Every row comes from one small tree of marks. The marks that hang from a mark follow it in brackets, in the order of their numbers. Every link used is in the known rows. Which tree was each row made from?
Known rows:
J482[J950]: [ 20.0  15.9  -6.9   0.6 -21.3  15.4  26.1 -44.2  30.7 -29.2  41.3  -3.6
 -14.8 -30.1 -18.1  33.3  -6.7  21.5 -17.6 -50.6]
J853[J950[J482]]: [  7.8  -2.0   5.4 -13.2 -36.8  27.6   7.7 -20.7  10.5 -30.7  35.1  16.2
  -9.8   3.2  -5.1  38.1 -26.9   9.6   4.9 -33.7]
J4[J613 J644[J916[J127]] J853[J950[J482]]]: [ 13.9 -11.0 -16.5 -29.1 -24.8  -7.5 -31.9 -35.0  17.1   7.2  38.2 -29.7
   7.2  -8.5  -7.4  51.8 -27.4   7.5  -4.7 -43.8]
J613[J4[J644] J127]: [ 12.8  14.8  17.9 -14.8 -24.9  24.5  18.5 -30.6  16.5 -52.3  59.1  -1.0
 -12.0  -9.1 -10.0  14.3  -9.3   7.3 -11.1 -40.2]
J644[J4[J613 J853[J950[J482]]] J916[J127]]: [ 14.5  -1.1 -31.4 -25.6  -4.7   7.2 -30.1 -24.4  36.7   5.4  24.4 -19.3
  -0.2 -20.1  -8.7  45.1 -32.2   1.7   6.0 -41.4]
J4[J613[J127] J644[J916] J853[J950[J482]]]: [ -7.7  -5.0   1.3 -43.4 -25.9  14.2 -33.1 -36.9  11.9  -3.3  41.9 -19.3
  13.4  25.4  -4.3  19.9 -42.2  -5.5 -13.0 -25.9]
J950[J482]: [  8.4  -2.5   6.4   3.9 -35.6  26.0  11.7 -36.1  14.3 -40.0  40.0  12.1
 -24.5  -5.0   2.5  40.1 -17.4  10.7 -12.3 -33.6]
J644[J4 J916]: [  8.4  21.5   8.1  -3.7 -10.7  11.2  20.9 -34.6  30.6 -39.5  56.2 -10.4
 -27.9 -27.6 -11.9  12.3 -41.1   6.6 -10.1 -53.7]
J916[J127[J613[J4[J644 J853]]]]: [ 56.8  -3.0 -10.0  -5.6 -14.8   1.1  -1.7 -27.2  42.4 -32.2  55.1 -15.4
  -9.1 -49.8  -6.0  48.1 -13.7  24.3   4.6 -39.6]
J613[J4[J644[J916] J853[J950]] J127]: [ 19.1   9.7  18.1 -45.9 -15.3  20.7   5.9 -25.6  35.9 -33.3  51.9 -12.4
   0.8   2.9 -11.6  11.8 -46.8  -4.8  13.9 -36.8]
J916[J127[J613[J4[J644 J853[J950[J482]]]]]]: [ 45.5 -13.9  -4.2 -20.3 -31.4   8.8 -29.3 -17.0  34.8 -19.6  42.4  -5.4
  -1.4 -23.3  -6.9  59.4 -17.0   8.8  24.8 -32.9]
J613[J4]: [ 26.5  14.7  12.6  -4.1 -22.6  28.5  29.6 -28.4  30.1 -48.7  49.8  16.0
 -21.3 -34.9  -3.8  36.8 -20.3  17.3  -4.0 -40.0]
J4[J613 J644]: [  7.2  12.3  -4.3  -7.9 -28.8  -1.2   1.3 -35.7   1.2 -21.0  61.5 -19.1
  -5.1 -18.4  -7.3  26.3 -15.8  31.1 -45.3 -39.8]
J4[J644 J853[J950]]: [ 23.8   0.2  -4.5 -26.4 -20.5  10.9   9.3 -19.4  22.3 -24.0  45.9 -13.8
  -4.4  -5.3 -10.5  22.6 -31.7  21.7 -10.7 -31.9]
J613[J127]: [ 10.7  10.9  -1.3  -6.2 -18.2  32.8  35.5 -31.3  16.6 -39.7  42.7   5.0
  -5.8  -0.3  -6.9  11.3 -17.0  13.9  -7.0 -37.8]
J4[J613[J127] J644[J916] J853[J950]]: [  1.6   7.5  -5.2 -46.0 -14.4   9.9 -11.7 -30.5  16.0  -3.8  48.9 -27.3
  19.6  11.3 -11.0   8.1 -45.5   5.7 -15.4 -30.2]
J4[J613[J127] J644 J853[J950]]: [  8.8   4.5 -19.5 -40.9 -16.1  16.4  -8.9 -18.7  14.0  -6.7  40.8 -21.6
  20.4  10.9 -10.7  10.5 -25.4  18.3 -24.9 -20.2]
J4[J853]: [ 27.4   0.3 -11.5  -8.1  -7.8  22.9  27.4 -33.7  34.4 -30.7  36.6  -3.8
 -16.9 -19.0   1.0  30.3 -33.7  22.2 -13.5 -24.7]

Which tree is each row?
[ 32.3  -6.3 -14.3 -17.8 -11.0   9.6 -23.0 -22.5  45.4  -8.5  35.1 -12.6
  -4.0 -24.9  -8.2  43.2 -41.3  -1.9  29.3 -42.1] => J644[J4[J853[J950[J482]]] J916[J127[J613]]]
[ 36.0   5.9  25.1 -17.0 -25.1   0.3  -5.8 -38.7  44.5 -34.1  73.7 -13.7
 -14.5 -33.8  -3.3  31.1 -51.2  11.3  -6.5 -32.0] => J127[J613[J4[J644[J916] J853]]]
[ 43.5  -4.2  -5.3  -7.0 -17.1 -11.2  -1.7 -45.5  32.2 -14.6  60.7 -34.4
  -7.7 -36.7  -7.5  33.2 -35.0  15.1   1.9 -51.1] => J4[J644[J916[J127[J613]]] J853]
[ 26.5  15.4  35.5  -7.3 -38.8  -3.1  -1.4 -39.3  27.5 -44.3  82.4  -5.6
 -17.3 -33.6  -8.0  26.3 -41.6  10.7  -3.7 -50.2] => J127[J613[J4[J644[J916]]]]
[ 22.3  10.4 -37.8 -29.1   7.5   1.8  -9.4 -18.8  40.8   5.2  32.6 -25.7
   6.5 -36.0 -15.8  34.7 -37.7  16.0   5.5 -49.6] => J644[J4[J613 J853[J950]] J916[J127]]
[  0.2  16.1 -18.3 -26.8  10.2  18.8  -6.4 -37.3  39.8 -15.6  42.9 -23.5
  -3.0 -13.4  -5.5   5.5 -42.7   2.7 -23.8 -29.9] => J644[J4[J613[J127] J853] J916]
[ 55.7   1.0  -3.5  -8.4  -6.5   5.4  11.1 -36.8  54.7 -24.5  50.6  -5.5
  -8.2 -54.6  -0.9  51.9 -39.2  12.1  24.6 -44.7] => J644[J916[J127[J613[J4[J853]]]]]
[ 31.2 -15.0  -1.6 -20.1 -30.5  -2.9 -24.8 -33.0  26.8  -5.0  47.2 -23.0
   1.4  -8.2  -7.5  45.5 -38.3   1.5  21.9 -41.2] => J4[J644[J916[J127[J613]]] J853[J950[J482]]]
[ -9.4   4.1 -14.1 -40.1  -4.6  27.1 -32.2 -24.0  32.1  -3.8  31.0 -13.8
   8.9  13.6  -7.4  16.7 -48.3 -11.7  -3.3 -24.8] => J644[J4[J613[J127] J853[J950[J482]]] J916]
[ 24.9  -6.2  29.6 -31.6 -39.6   7.2 -31.6 -29.5  35.6 -24.7  59.5  -0.6
  -7.0  -8.8  -3.3  41.4 -52.9  -5.2  14.5 -26.0] => J127[J613[J4[J644[J916] J853[J950[J482]]]]]
[ 40.5   3.2  -1.1 -29.2 -11.0  -2.8   7.7 -23.7  37.6 -20.6  50.3 -16.2
  -4.9 -32.5 -14.7  43.8 -32.8   8.9  20.2 -54.6] => J613[J4[J644[J916[J127]] J853[J950]]]
[ 29.7  -9.0  16.8 -25.5 -38.5  17.2 -29.2 -16.8  33.4 -27.7  51.5   4.2
  -7.0 -10.9  -3.4  45.3 -35.7   6.0   8.0 -14.9] => J127[J613[J4[J644 J853[J950[J482]]]]]
[  8.8   2.2 -17.4 -23.3 -10.8  14.8  -5.0 -33.9  14.7 -16.0  45.4 -25.8
   4.5   0.2  -3.3  11.4 -18.8  19.1 -38.7 -20.8] => J4[J613[J127] J644 J853]
[ 17.3   8.5  19.9 -26.4 -12.7  14.9   9.9 -41.7  37.3 -44.1  58.8 -17.7
 -10.5  -7.3  -4.3  13.5 -37.9  -4.5  -6.1 -36.3] => J613[J4[J644[J916] J853] J127]
[ 50.6   7.2  -4.4   4.9 -21.9  12.5  18.0 -24.4  36.7 -36.5  50.9  11.4
  -3.8 -57.4  -7.6  52.0 -11.1  23.0  17.1 -49.4] => J916[J127[J613[J4]]]
[ -1.0  12.9  -2.5 -15.5 -25.8  12.1   0.9 -33.9  -0.9 -22.0  56.1 -19.2
   5.3   0.4  -8.7   9.2 -13.8  20.9 -37.8 -36.9] => J4[J613[J127] J644]
[  1.7   5.6  -3.0 -27.5 -11.9   6.1  -8.8 -46.7  17.4 -12.0  53.3 -30.4
   4.7  -0.6  -4.7   8.4 -37.0   7.7 -34.0 -32.5] => J4[J613[J127] J644[J916] J853]
[ 47.0   6.8   5.4   1.7 -29.0  -0.8   5.4 -27.3  26.3 -37.1  64.7  -8.5
  -9.5 -49.6 -11.3  45.3  -6.1  25.1   5.4 -52.6] => J916[J127[J613[J4[J644]]]]
[ -2.2  -8.9 -11.5 -39.0 -26.6  22.6 -31.7 -24.2   9.4  -8.9  34.6 -15.3
  14.2  24.7  -5.8  24.2 -22.6   5.7 -20.0 -12.1] => J4[J613[J127] J644 J853[J950[J482]]]
